Each row was made from one small tree. Brackets hold a mark, then the marks that hang from it, in alphabetical order. Every link used is in the known rows. Write each row's tree.
Known rows:
[lezi [sapemef tade]]: [-0.02  0.11 -0.02 -0.07 -0.07  0.00  0.02 -0.04 -0.04 -0.05  0.09  0.31
 -0.05  0.25  0.00 -0.14  0.05 -0.15  0.13  0.01  0.08 -0.13 -0.01 -0.03
  0.28  0.14  0.12]
[belitep [rute [keto [dugi [tagup tade]]] kuzu]]: [-0.04  0.24  0.17  0.01 -0.01 -0.02 -0.19 -0.03  0.07  0.06  0.01  0.23
  0.10 -0.03 -0.04 -0.28  0.41 -0.10 -0.38 -0.39  0.01 -0.01  0.02  0.01
 -0.22 -0.44  0.39]
[dugi belitep]: [-0.03 -0.04 -0.11  0.09 -0.02  0.00 -0.30 -0.13  0.02  0.03  0.03 -0.05
  0.07  0.10  0.02  0.11 -0.12  0.01  0.01 -0.07 -0.10  0.04 -0.03 -0.02
  0.06 -0.03 -0.01]
[sapemef tade]: [ 0.00  0.11 -0.02 -0.07 -0.06  0.00 -0.03 -0.03 -0.01 -0.05  0.04  0.16
 -0.05  0.26 -0.01 -0.14  0.11 -0.04  0.01  0.01  0.04  0.05  0.05  0.02
  0.25  0.04 -0.01]
[dapebo [rute [keto dugi] kuzu] tade]: [ 0.01  0.25  0.31  0.11 -0.16 -0.04 -0.21  0.16 -0.03  0.11 -0.04  0.06
  0.05  0.43 -0.08 -0.39  0.60  0.15 -0.33 -0.11 -0.06  0.21 -0.02  0.02
 -0.24 -0.27  0.21]
[keto [dugi [belitep rute] [tagup tade]] kuzu]: [-0.08  0.10 -0.03  0.12  0.00  0.04 -0.58 -0.32  0.03  0.20  0.07  0.46
  0.16 -0.12  0.04  0.23  0.30  0.04 -0.16 -0.30 -0.08 -0.03 -0.10 -0.07
  0.14 -0.43  0.23]
[keto kuzu]: [ 0.01 -0.01  0.01  0.11  0.02 -0.01 -0.06 -0.03 -0.03  0.04 -0.01  0.31
  0.05 -0.03  0.03 -0.02  0.24  0.03 -0.12  0.06 -0.04 -0.08 -0.08 -0.03
  0.11 -0.06  0.11]
[belitep [rute [keto dugi]]]: [ 0.00  0.07  0.15  0.07 -0.02 -0.02 -0.22  0.04  0.03  0.08 -0.01  0.12
  0.04  0.00 -0.05 -0.09  0.37 -0.06 -0.15 -0.15 -0.01  0.00  0.03  0.00
 -0.18 -0.32  0.19]
[rute kuzu]: [ 0.00  0.08  0.06  0.03 -0.03 -0.08  0.01  0.00 -0.01 -0.03 -0.03  0.01
  0.04 -0.05 -0.02 -0.23 -0.01 -0.03 -0.18 -0.05  0.00  0.02 -0.02  0.04
 -0.09 -0.01  0.16]
[kuzu rute]: [-0.03  0.00  0.08  0.04 -0.02  0.04  0.03  0.04  0.04  0.01  0.00 -0.06
 -0.04  0.11  0.01 -0.01  0.15  0.07 -0.08 -0.21  0.07 -0.01  0.03 -0.03
 -0.16 -0.04  0.11]
[keto [dugi belitep kuzu rute [tagup tade]]]: [-0.15  0.14 -0.25  0.25 -0.02  0.03 -0.76 -0.33  0.08  0.32  0.11  0.13
  0.15  0.39  0.06  0.30 -0.24  0.06  0.14 -0.30 -0.23  0.09 -0.08 -0.05
  0.06 -0.19  0.12]
[belitep [keto dugi] kuzu rute]: [ 0.02  0.12  0.18  0.27  0.01 -0.08 -0.12 -0.11  0.06  0.05 -0.04  0.37
  0.07 -0.08 -0.08 -0.02  0.36 -0.05 -0.17 -0.24 -0.01  0.11 -0.02 -0.07
 -0.32 -0.33  0.28]
[dugi belitep keto [rute kuzu] [tagup tade]]: [-0.14  0.11 -0.27  0.47 -0.04 -0.06 -0.61 -0.15  0.10  0.13  0.03  0.03
  0.23  0.43  0.06 -0.02 -0.10 -0.05 -0.15 -0.56 -0.18  0.03 -0.10 -0.06
 -0.07 -0.21  0.34]
[dapebo rute tade]: [ 0.06  0.12  0.12  0.11 -0.13  0.02 -0.02  0.08  0.00  0.11 -0.02 -0.09
 -0.04  0.37 -0.05 -0.04  0.21  0.19 -0.06 -0.11  0.01  0.15 -0.03 -0.06
 -0.09 -0.10 -0.01]
[dugi keto]: [-0.03 -0.02 -0.07  0.26  0.00  0.01 -0.10  0.08  0.01 -0.02 -0.02 -0.01
  0.08  0.20  0.00 -0.02  0.07 -0.02  0.01 -0.12 -0.06 -0.01 -0.03 -0.01
 -0.06 -0.09  0.08]
[belitep [keto [dugi [tagup tade]] kuzu] rute]: [-0.04  0.18  0.04  0.09  0.06  0.06 -0.24 -0.17  0.08  0.11  0.02  0.48
  0.11 -0.05  0.01 -0.03  0.72 -0.04 -0.27 -0.24  0.01 -0.15 -0.04 -0.09
 -0.10 -0.44  0.30]
[dapebo [rute [keto [dugi tagup]] kuzu] tade]: [-0.06  0.22  0.34  0.07 -0.10 -0.05 -0.26  0.14 -0.03  0.18 -0.01 -0.08
  0.05  0.42 -0.06 -0.35  0.51  0.13 -0.34 -0.23 -0.09  0.22 -0.02 -0.01
 -0.17 -0.28  0.29]
[rute [keto [dugi tagup] kuzu]]: [-0.10  0.02  0.15  0.03  0.08  0.00 -0.26  0.04 -0.04  0.15  0.03  0.29
  0.12  0.04  0.05 -0.10  0.50  0.02 -0.24 -0.01 -0.14 -0.04 -0.05 -0.01
  0.15 -0.23  0.26]
[dapebo [rute [keto [dugi tagup] kuzu]] tade]: [-0.05  0.14  0.27  0.15 -0.05  0.02 -0.30  0.13 -0.03  0.26  0.00  0.19
  0.09  0.41 -0.01 -0.15  0.72  0.18 -0.30 -0.13 -0.12  0.10 -0.08 -0.08
  0.04 -0.30  0.24]
[dapebo rute]: [ 0.02  0.07  0.08  0.05 -0.07  0.00 -0.01  0.06 -0.01  0.03 -0.04 -0.08
  0.01  0.11 -0.04 -0.01  0.19  0.10 -0.03 -0.09 -0.03  0.09 -0.04 -0.04
 -0.05 -0.05  0.05]
[kuzu [rute [keto [dugi belitep]]]]: [-0.09  0.02  0.11  0.08 -0.04  0.07 -0.49  0.01  0.04  0.08  0.05  0.04
  0.09  0.33  0.02  0.01  0.40  0.06 -0.17 -0.26 -0.08  0.06  0.04 -0.01
 -0.16 -0.24  0.19]
[keto dugi kuzu]: [-0.04  0.03  0.08 -0.01  0.00 -0.02 -0.27 -0.05 -0.09  0.10  0.01  0.42
  0.07 -0.08  0.02  0.06  0.42  0.07 -0.03  0.16 -0.06 -0.01 -0.08  0.02
  0.13 -0.15  0.06]

Write each row's tree:
[-0.14  0.12 -0.09  0.06 -0.01  0.02 -0.46 -0.15  0.01  0.26  0.07  0.49
  0.13  0.10  0.07  0.20  0.39  0.06 -0.03 -0.13 -0.09 -0.07 -0.10 -0.04
  0.14 -0.21  0.16]
[keto [dugi rute [tagup tade]] kuzu]
[-0.07  0.04  0.22 -0.02 -0.02  0.06 -0.18  0.14  0.03  0.04  0.02  0.09
  0.03  0.21  0.00 -0.10  0.53  0.06 -0.16 -0.17  0.02  0.02  0.06  0.02
 -0.23 -0.19  0.19]
[kuzu [rute [keto dugi]]]
[ 0.07  0.13  0.19  0.32 -0.08  0.03 -0.01  0.18  0.02  0.12 -0.04  0.23
  0.05  0.48 -0.02 -0.27  0.69  0.15 -0.32 -0.12 -0.07  0.02 -0.07 -0.09
 -0.04 -0.21  0.25]
[dapebo [rute [keto kuzu]] tade]
[-0.10  0.02 -0.06  0.15 -0.05 -0.07 -0.51 -0.08 -0.05  0.24  0.01  0.43
  0.11  0.12  0.04  0.16  0.32  0.07  0.01  0.06 -0.11  0.00 -0.11 -0.02
  0.08 -0.14  0.13]
[keto [dugi rute] kuzu]
[-0.12  0.03 -0.31  0.55  0.08 -0.06 -0.62 -0.27  0.15  0.24  0.03 -0.24
  0.14  0.57  0.05  0.08 -0.22 -0.05  0.00 -0.36 -0.25  0.00 -0.04 -0.14
 -0.06 -0.05  0.29]
[dugi [belitep keto] kuzu rute tagup]
[ 0.02  0.17  0.25  0.19 -0.11  0.02 -0.25  0.14 -0.04  0.20 -0.02  0.36
  0.07  0.44 -0.03 -0.18  0.84  0.20 -0.26 -0.01 -0.09  0.10 -0.07 -0.04
 -0.03 -0.31  0.19]
[dapebo [rute [keto dugi kuzu]] tade]
[-0.13  0.08 -0.11  0.19 -0.11 -0.14 -0.75 -0.19 -0.03  0.18  0.02  0.07
  0.15  0.21  0.01  0.06 -0.04  0.03 -0.05 -0.14 -0.17  0.15 -0.08  0.02
 -0.04 -0.12  0.15]
[keto [dugi belitep [rute kuzu]]]
[-0.10  0.08 -0.14  0.51  0.02  0.11 -0.39 -0.16  0.15  0.14  0.07 -0.05
  0.12  0.54  0.07  0.11 -0.13  0.05 -0.07 -0.62 -0.13  0.01 -0.05 -0.09
 -0.13 -0.22  0.32]
[dugi belitep keto [kuzu rute] [tagup tade]]
[-0.03  0.00  0.12  0.42  0.05 -0.09 -0.24 -0.13  0.12  0.11  0.01  0.05
  0.13  0.01 -0.02 -0.03 -0.17 -0.12 -0.32 -0.59 -0.15  0.12 -0.05 -0.12
 -0.10 -0.29  0.47]
[dugi [belitep kuzu [rute keto]] tagup]
[-0.09  0.16 -0.04  0.13  0.04  0.10 -0.49 -0.18  0.08  0.17  0.11  0.14
  0.14  0.36  0.05  0.03  0.02 -0.01 -0.07 -0.24 -0.21  0.05 -0.01 -0.01
  0.03 -0.28  0.20]
[rute [keto [dugi belitep kuzu [tagup tade]]]]
[ 0.06  0.14  0.17  0.18 -0.11  0.04  0.00  0.20  0.04  0.09 -0.03 -0.08
 -0.01  0.53 -0.06 -0.25  0.42  0.12 -0.21 -0.16 -0.03  0.07  0.01 -0.07
 -0.16 -0.17  0.13]
[dapebo [rute keto] tade]
[-0.06  0.06 -0.30  0.60  0.02 -0.05 -0.57 -0.24  0.14  0.18  0.00 -0.10
  0.14  0.60  0.05  0.05 -0.11 -0.04  0.03 -0.25 -0.22 -0.01 -0.04 -0.11
 -0.14 -0.06  0.22]
[dugi [belitep keto] kuzu rute]
[-0.15  0.05 -0.08  0.22  0.02 -0.05 -0.55 -0.16  0.01  0.34  0.05 -0.06
  0.06  0.27  0.03  0.23 -0.24  0.05  0.15 -0.14 -0.19  0.11 -0.08 -0.04
  0.02 -0.06  0.15]
[keto [dugi kuzu rute tagup]]
[-0.08  0.07 -0.08  0.26  0.01 -0.05 -0.50 -0.09  0.02  0.18 -0.01  0.39
  0.14  0.28  0.03  0.01  0.66  0.01 -0.09  0.03 -0.10 -0.08 -0.07 -0.06
 -0.05 -0.16  0.19]
[belitep [keto [dugi rute] kuzu]]
[-0.09  0.01 -0.06  0.48  0.00 -0.13 -0.50 -0.14  0.07  0.08 -0.02 -0.21
  0.17  0.13 -0.02 -0.08 -0.19 -0.09 -0.28 -0.55 -0.14  0.06 -0.09 -0.07
 -0.13 -0.30  0.43]
[dugi [belitep [rute kuzu]] keto tagup]
[ 0.00  0.19  0.10  0.37 -0.13  0.03 -0.56 -0.03  0.03  0.26  0.02 -0.02
  0.08  0.74 -0.04 -0.05  0.25  0.21 -0.08 -0.14 -0.23  0.23 -0.05 -0.05
 -0.11 -0.28  0.14]
[dapebo [rute [keto [dugi belitep kuzu]]] tade]
[-0.08  0.19  0.20  0.16 -0.12 -0.04 -0.57  0.00 -0.01  0.20  0.01 -0.13
  0.12  0.51 -0.04 -0.24  0.39  0.14 -0.35 -0.32 -0.18  0.26 -0.05 -0.03
 -0.10 -0.31  0.29]
[dapebo [rute [keto [dugi belitep tagup]] kuzu] tade]
[-0.03  0.02 -0.02  0.52 -0.01  0.03 -0.13  0.03  0.08  0.09 -0.02 -0.07
  0.03  0.44  0.01 -0.02 -0.05  0.06 -0.03 -0.34 -0.06  0.03 -0.04 -0.05
 -0.26 -0.11  0.29]
[dugi keto [kuzu rute]]
[-0.15 -0.08 -0.23  0.23  0.01 -0.06 -0.59 -0.18  0.06  0.22  0.05 -0.21
  0.11  0.24  0.06  0.19 -0.27  0.00  0.04 -0.32 -0.17  0.04 -0.06 -0.09
  0.11 -0.02  0.13]
[dugi belitep rute tagup]
[ 0.00  0.09  0.06  0.10  0.01 -0.02 -0.24 -0.08  0.05  0.05 -0.04  0.12
  0.05  0.03 -0.05 -0.03  0.46 -0.05 -0.11 -0.09  0.03 -0.03  0.03 -0.05
 -0.28 -0.31  0.15]
[belitep [keto dugi] rute]
[-0.04  0.10  0.24  0.17  0.00  0.00 -0.10 -0.02  0.05  0.02 -0.02  0.32
  0.04  0.14 -0.03 -0.04  0.53  0.04 -0.19 -0.26  0.01  0.13  0.02 -0.05
 -0.35 -0.19  0.25]
[belitep [keto dugi] [kuzu rute]]
[-0.03  0.13  0.01  0.18  0.05  0.01 -0.25 -0.10  0.03  0.07  0.00  0.09
  0.05  0.27 -0.01 -0.06  0.28  0.00  0.00  0.06 -0.11  0.03  0.01 -0.01
 -0.16 -0.13  0.09]
[belitep [keto [dugi kuzu]]]
[-0.04  0.20  0.22  0.24 -0.05  0.02 -0.29  0.07  0.02  0.29  0.02 -0.10
  0.02  0.58 -0.05 -0.12  0.25  0.17 -0.11 -0.20 -0.17  0.21 -0.04 -0.07
 -0.14 -0.24  0.21]
[dapebo [rute [keto [dugi kuzu tagup]]] tade]
[-0.07  0.15  0.10 -0.05  0.05  0.11 -0.20  0.00  0.02  0.10  0.07  0.53
  0.13  0.07  0.06 -0.10  0.65  0.01 -0.23 -0.08 -0.08 -0.11 -0.04 -0.01
  0.12 -0.29  0.24]
[rute [keto [dugi [tagup tade]] kuzu]]
[-0.06  0.21  0.18  0.01 -0.02  0.10 -0.20  0.05  0.00  0.12  0.02  0.43
  0.14  0.18  0.02 -0.11  0.83  0.10 -0.28 -0.17 -0.10 -0.03 -0.07 -0.04
  0.06 -0.34  0.30]
[dapebo [rute [keto [dugi [tagup tade]] kuzu]]]
[-0.02 -0.07 -0.11  0.58  0.00 -0.05 -0.47 -0.13  0.05  0.11 -0.03  0.22
  0.18  0.14  0.02  0.08  0.13 -0.02 -0.17 -0.33 -0.14 -0.06 -0.14 -0.10
 -0.02 -0.36  0.34]
[dugi [belitep rute] [keto kuzu]]
[-0.15  0.00  0.17  0.11  0.01 -0.01 -0.46 -0.20  0.01  0.16  0.07  0.12
  0.09  0.04  0.01  0.25 -0.01  0.10 -0.13 -0.43 -0.12  0.26 -0.06 -0.07
 -0.06 -0.18  0.25]
[keto [dugi [belitep [kuzu rute]] tagup]]
